Each row was made from one path, in order. Every step used is in the known rows, and no mark comes twice. Write each row's path.
Known rows
F, V: [  5 -15  -4 -10  13   7   1   3  -9   3 -12  -4 -12  -7   8   3   1   0
   1  17  -1  -3  -2  -3 -12  -5  -7  -4   3  -4]
A, J: [  4 -10  -2  -8   0  -2  22 -42 -20 -15   0 -12  49  -5   9   1  -3  -3
  -8   1  11   1  -1  -9  -9  -5   3   7  -4  -6]
F, T, J: [  5 -19   2  -2   9  -3  25 -23  -1  -3   9 -19  -4  -4   6  10  -6   1
  -4   1   6  -4   1   7  -2 -26   9   1  -5   1]
Z, C, T, J: [ 27  -9   5   3  -7 -30   9 -14  -4  -2  -6 -46  19   5   3  -1  -5   5
   0   2  18 -20   1 -13  -5 -14  -5  -4 -16  10]
S, C, Z: [ -3  -5  13 -14   2   7 -23 -10 -16 -14 -12  -2   6   4  19   4  -5  -2
  -9  -9 -11 -17  -2  -7  -5   7   4 -20  44 -12]
C, R, D: [ -8 -15  -3  -4  16  13  -5 -11  -2   5  -7  24   9  -2   3  -5  11   6
  -8   4   4  17  -7  24  -5  -1   9  -8  45 -21]
A, C: [  5  -5  -7  -9   5 -22  -7  22 -18  -2  -6  -6  19  -7  12  -4  -3   4
 -11  15  -2   3  -6 -13 -11   0  -2 -13  11  -4]
A, J, T: [ -6   7   2  -1  -4 -32  25 -20 -10 -11  -7   8  50  -3  10   1  -6  -9
 -17   8   5   2   3 -27  -7   0   3   4   5   0]
Z, C, R, D: [  2  -6   1  -1   9   7 -13  31   3   4 -13  20   7   2  -4 -11   8   9
  -1   5  17  -2  -6   9 -13   3  11   2  15 -17]
A, C, Z: [  2  -2   2 -12   2 -28 -25  17 -22  -4  -3 -15   7  -6  19  -2  -3   0
 -12   9 -23   7  -4 -13 -10  -5   0 -16  29  -7]
E, F: [-20 -14   1  -6  -5  14  35 -22 -16   3  -9   2  40  -9   9   7  -7   0
  13  15   8   2  -6  -1  -8   7   5 -13 -33  -1]
C, T, J, V: [ 29  -6  -4   3  -6 -30  15 -49 -11   8 -15 -50  11   1   9   7   1  -1
   0 -24 -10   2   4 -12   3 -12 -13 -11  23  13]
Z, D, R: [-14 -18   1   3   9   2  -1   1  -6   8  -5  18   3   1 -13  -7   7   4
   0  -4  31  -5  -3  21 -11  31   6  -1  -8   5]
R, D, Z, C, T, J, V: [ 30  15   5   1 -11  -5 -16  28   8  -1  -7  -9  -6   8  -7   1  18  -3
  10 -10 -18 -10   4 -11   5  11  -6  13  34  11]
T, J: [ 19 -21  -1  -5   8  -2  36 -55 -15  -3   5 -36  15  -5   7   4  -4   4
  -5   0  14  -3  -1  10   0 -20  -3  -3  -5  -2]
D, Z: [-18  -9  12  -1   1  40  -7 -20  -5   3  -1   4  10   0   8   4  -7  -3
   0   1  -8  -6   3   2   0   3   3   0   3  12]
U, R, D, Z, C, T: [ -4   0   2   3  -7   8 -26  58   9   8   6  19  -5   7  -5  -5   4   9
   8  13   0   7  -4  12   6  -1  -4  10  31   6]
J, Z, C, R, D: [ -8  15  -3   2   7  -3 -20  36  15   7 -14  33 -13  -1  -2  -7   9   1
   7  -2  25   3  -2   2  -7  -1   2  -3  -5 -14]
P, J, R, D, Z, C: [  5   1 -12   2   0  44  13  32   4  14   4  13  -5   4 -15  -8  -2   0
  -1  -3 -28  -2   3  -4   8  10  -1  13 -29  -1]
T, J, R, D, Z: [  3   3  -5   2   0  33  17 -29  -1  -4  14  -5 -16  -2 -10   1   0   1
  -5   2 -18   7   1  12  11  -5  -7  10  -4  -4]
U, R, D, Z: [-13  -8  -2  -3   4  32  -7  32   1   7  12  32  -6  -1  -2  -2   6   8
   5  11  -4  19  -5  28   8  -2  -2   9  38  -4]
J, Z: [-14   1  -3  -3   4   6   3 -12   1   8 -13  15   4  -7   8   3  -3  -4
   4  -3  24   0   2  -1  -4  -5  -6 -16 -27  -3]
E, F, T, J, Z, D: [-11   4   1  -5  -6 -23  36   8   8  -4  15   6 -10  -7   0  14 -12  -6
  23   7  14  -2  -1   8   0   2   7  -3 -54   7]
T, J, Z: [ 11   0  -4  -2   6 -12  26 -44  -3  -1   5 -23  -5  -7   7   6  -3  -2
   1  -5  21   3   4   2   4 -22 -10  -6 -20  -1]
E, F, T, J, G: [-14  -7  -1   4  -9 -31  48 -19   4  -6   7  -8  14  -8  10  14 -11   1
  21  10  -1  -3   1  -6   3  -8   8  -3 -59   5]
S, C, Z, D, R: [-11  -2  13  -7   4  -6 -33  10 -10 -10  -6  14 -10   8   2  -3   3  -1
  -7 -16   2 -16  -2   5  -6  34   7 -11  43  -4]

Which path is each row?
[-12  17   0   2  -1 -19  19  32  18  -3  11  17 -15  -5  -3   9   3  -3
  19   9   5  13  -2  -1   1 -10  14   8 -18  -7]  E, F, T, J, Z, C, R, D
[  1 -18  11 -15   0  -4 -12  -2 -14   0  -3  -1   4  -2   7  -2  -9   0
   3  -4   5 -14  -3  22 -12  14   4 -15  -5  -3]  C, Z, D
[-20  -7   6   0  12  32 -23  -6   5   5   2  28  -3   2   3  -3   7   1
  -5   2 -15  17  -3  20   3   5  11   2  55  -7]  C, R, D, Z
[  8 -14 -22  -2   8  32  35  -3  -7  16   0  10   9  -2  -9  -5   1   4
  -8  -3 -18  10   0   9   6   3  -3  -3 -21 -15]  P, J, R, D
[  3  12   0   3  10 -19  -4  29  23  -2   9  13 -36  -1  -3   4   6   0
   3  -2  14   6   1   7   0 -22  10   9   3 -10]  F, T, J, Z, C, R, D
[ -4  10   2   5 -10 -19 -18  19  11   8 -20   1   4   1   5   0  -3  -2
   8  -1  27 -15   3 -22  -6  -3  -8 -13 -38   8]  J, Z, C, T
[  4   1  -2   8 -10   8  -3 -36   3  -1   9 -20  -8   5  -4   3  -1  -1
  -7   2 -25   6   3  -1  16  -7 -11   0  10   9]  C, T, J, R, D, Z
[  0  10   9  13 -14  14 -12 -12   6   2   2 -30  -8   7  -4   0 -18  -2
   0  -6 -19 -13   6 -18   7  -9  -7   8 -27  23]  D, Z, C, T, J, R
[ 11  -2  -1   4  -4 -34   9 -50   1   3   1 -36   2  -1  10   8  -4  -2
  -2  -4  10   3   5  -8   8 -22 -13 -16  -6  10]  C, T, J, Z
[-16  12  -1   4  -7  50 -16  34   8   3  -8  33 -11   1 -15  -7   0   1
   2   7 -11  -8  -1   1  -1  16  -1  10 -27  -5]  J, R, D, Z, C
[-23   4  -4   2  -3  56  -9   4   3   4  -3  34 -10  -1 -10  -3   1   0
  -3   7 -19   5  -1  10   5  13  -3   3  -9  -7]  J, R, D, Z
[-10   4   1   8   9 -23   7   7  15   3  14   9 -38  -2 -10   7   4  -4
   4 -10  24   4   5  13   1  -3   7   8 -17  10]  F, T, J, Z, D, R
[ -1  -6 -14   0   4  49  19   2  -1  16   8  14  -2   1 -10  -3  -1  -2
  -5  -4 -37  10   3   4  13   7  -2   6 -12  -3]  P, J, R, D, Z
[-14   4   7  -6  11  25 -37   8   4 -11  -3  34  -7   9   9  -1   4   0
  -9  -6 -20   1  -4   6   6  19  11  -4  86 -12]  S, C, R, D, Z
[ -5   2   3  -5   4 -41 -38  41 -17  -2   3   0  -8  -2   1  -9   6   0
  -9   2  -9   9  -5  -1 -12  22   3  -8  27   1]  A, C, Z, D, R
[ 18  12  -5   1   9 -21   4   3  10  -2   5  -3 -17  -2  -3  -3   8   2
   2  -4  22   6   0   7   2 -16  -2   5   0 -13]  T, J, Z, C, R, D
[ 21   2   9   0  -8  -2 -14  19   9  -8   9 -10   4   8  -6   0  13   1
   3  12  -5 -13   1  -3   6   6  -1  11  21   8]  R, D, Z, C, T, J
[ 22   2  -5   6 -10 -13   2   7   3  -2  -6 -22   1   4 -11  -5   2   7
  -2   7   6 -13  -2  -7   0  -6  -8   1 -23  -2]  Z, C, T, J, R, D
[-25  10   1   3 -10  28  28   4   8  -6  20  12 -13  -5  -7  14  -5  -6
  13  15 -30  12  -1   2  10   1   9  13 -24   4]  E, F, T, J, R, D, Z
[-16 -13  12  -1   4  -3 -20  -4 -11   5  -2   6  -7   1  -4  -5   6   0
  -2  -9   8  -1   0  19 -10  21   7  -5  10   1]  C, Z, D, R
[-18   1  15   7   3  29 -26   8   6   7  -5   5  -2   5   4  -5 -12   0
   1  -8  -7  -4   2  -4  -4  -1  11   9   9  12]  D, Z, C, R
[  1   1   9  -5  -2  31 -19  46   7  -4  -3  29   7   4  -7  -4  14   1
   7  14   4 -17  -1   3  -5  18   6  12   7  -2]  R, D, Z, C
[  6  11   1   7  -2 -44 -17 -12   6 -10   2 -11 -18  11  -2   3   3  -2
  -4 -17  16 -10   3  -8   9  19  -8 -11  31  12]  S, C, T, J, Z, D, R
[-12  12  -6   0  -8  34   3 -15  -6 -16   8  20  18  -2  -7  -2   0  -6
  -8   3 -19  11   0  -7   3   9  -1  21  -3  -8]  A, J, R, D, Z
[ 15  -4  -3  -1   5  -8  25 -12  -2   4  -8 -18 -14  -4   4  11   0  -3
   4 -23  -8  -1   4  -3  -3 -18   4   2   7   5]  F, T, J, V
[ 10  10  -1   6   8 -21  10 -19   5   2   2 -22 -16  -3   4  -2  -8   1
   1 -13  22   3   3  -2   1 -26  -3   1 -17  -2]  T, J, Z, C, R
[  2  22  -5  -1   0 -19  -7  17   5 -14   0  21  16  -2   0  -7   9  -5
   0  -2  20  11   0 -12  -6  -3   3  14   2 -16]  A, J, Z, C, R, D
[-13  12   0   8 -14  33 -28  29  12   5 -10  21  -8   6 -12  -5   0   1
   1   6 -18  -6   0  -8   3  14  -5   4 -16   4]  J, R, D, Z, C, T
[ 19 -20   2   2  -2 -25  16 -60  -9   0   1 -50  21   1  10   6  -5   3
  -8   1   5  -3   1  -3   3 -20  -7 -13   9  10]  C, T, J
[ -3  21  -1   6 -20  10 -15  10   2 -15   2   6  19   5  -9  -5  -1  -5
  -5   5 -18  -1   1 -24   2  10  -3  20 -10   2]  A, J, R, D, Z, C, T
[ 11  10  -2   4  -4  26   9   2   3  -5   9  -6 -17   1 -15  -4   0   3
  -1   3  -9  -7   1   4   6  -3  -6  17 -21  -2]  T, J, R, D, Z, C
[ 13  16  -9   8  -2 -79 -22  16   0  -1  10 -23 -15   0  -2  -3   6  -1
  -8   2   4  14   0 -14   4   9 -12  -8  15  17]  A, C, T, J, Z, D, R
[ 19  -4  -2   1  -6 -45   5 -30   4   1   6 -29  -4   1   3   4  -8  -1
   4  -6  19  -7   2   6   6  -4 -12 -16 -18  14]  C, T, J, Z, D
[  5   1 -11   2  12  -6  15  11   6  23  -4  -4  -2   1   3  -6  -9  -1
   2 -20   3   7   6  -9   1 -13   2  -3 -24  -1]  P, J, Z, C, R
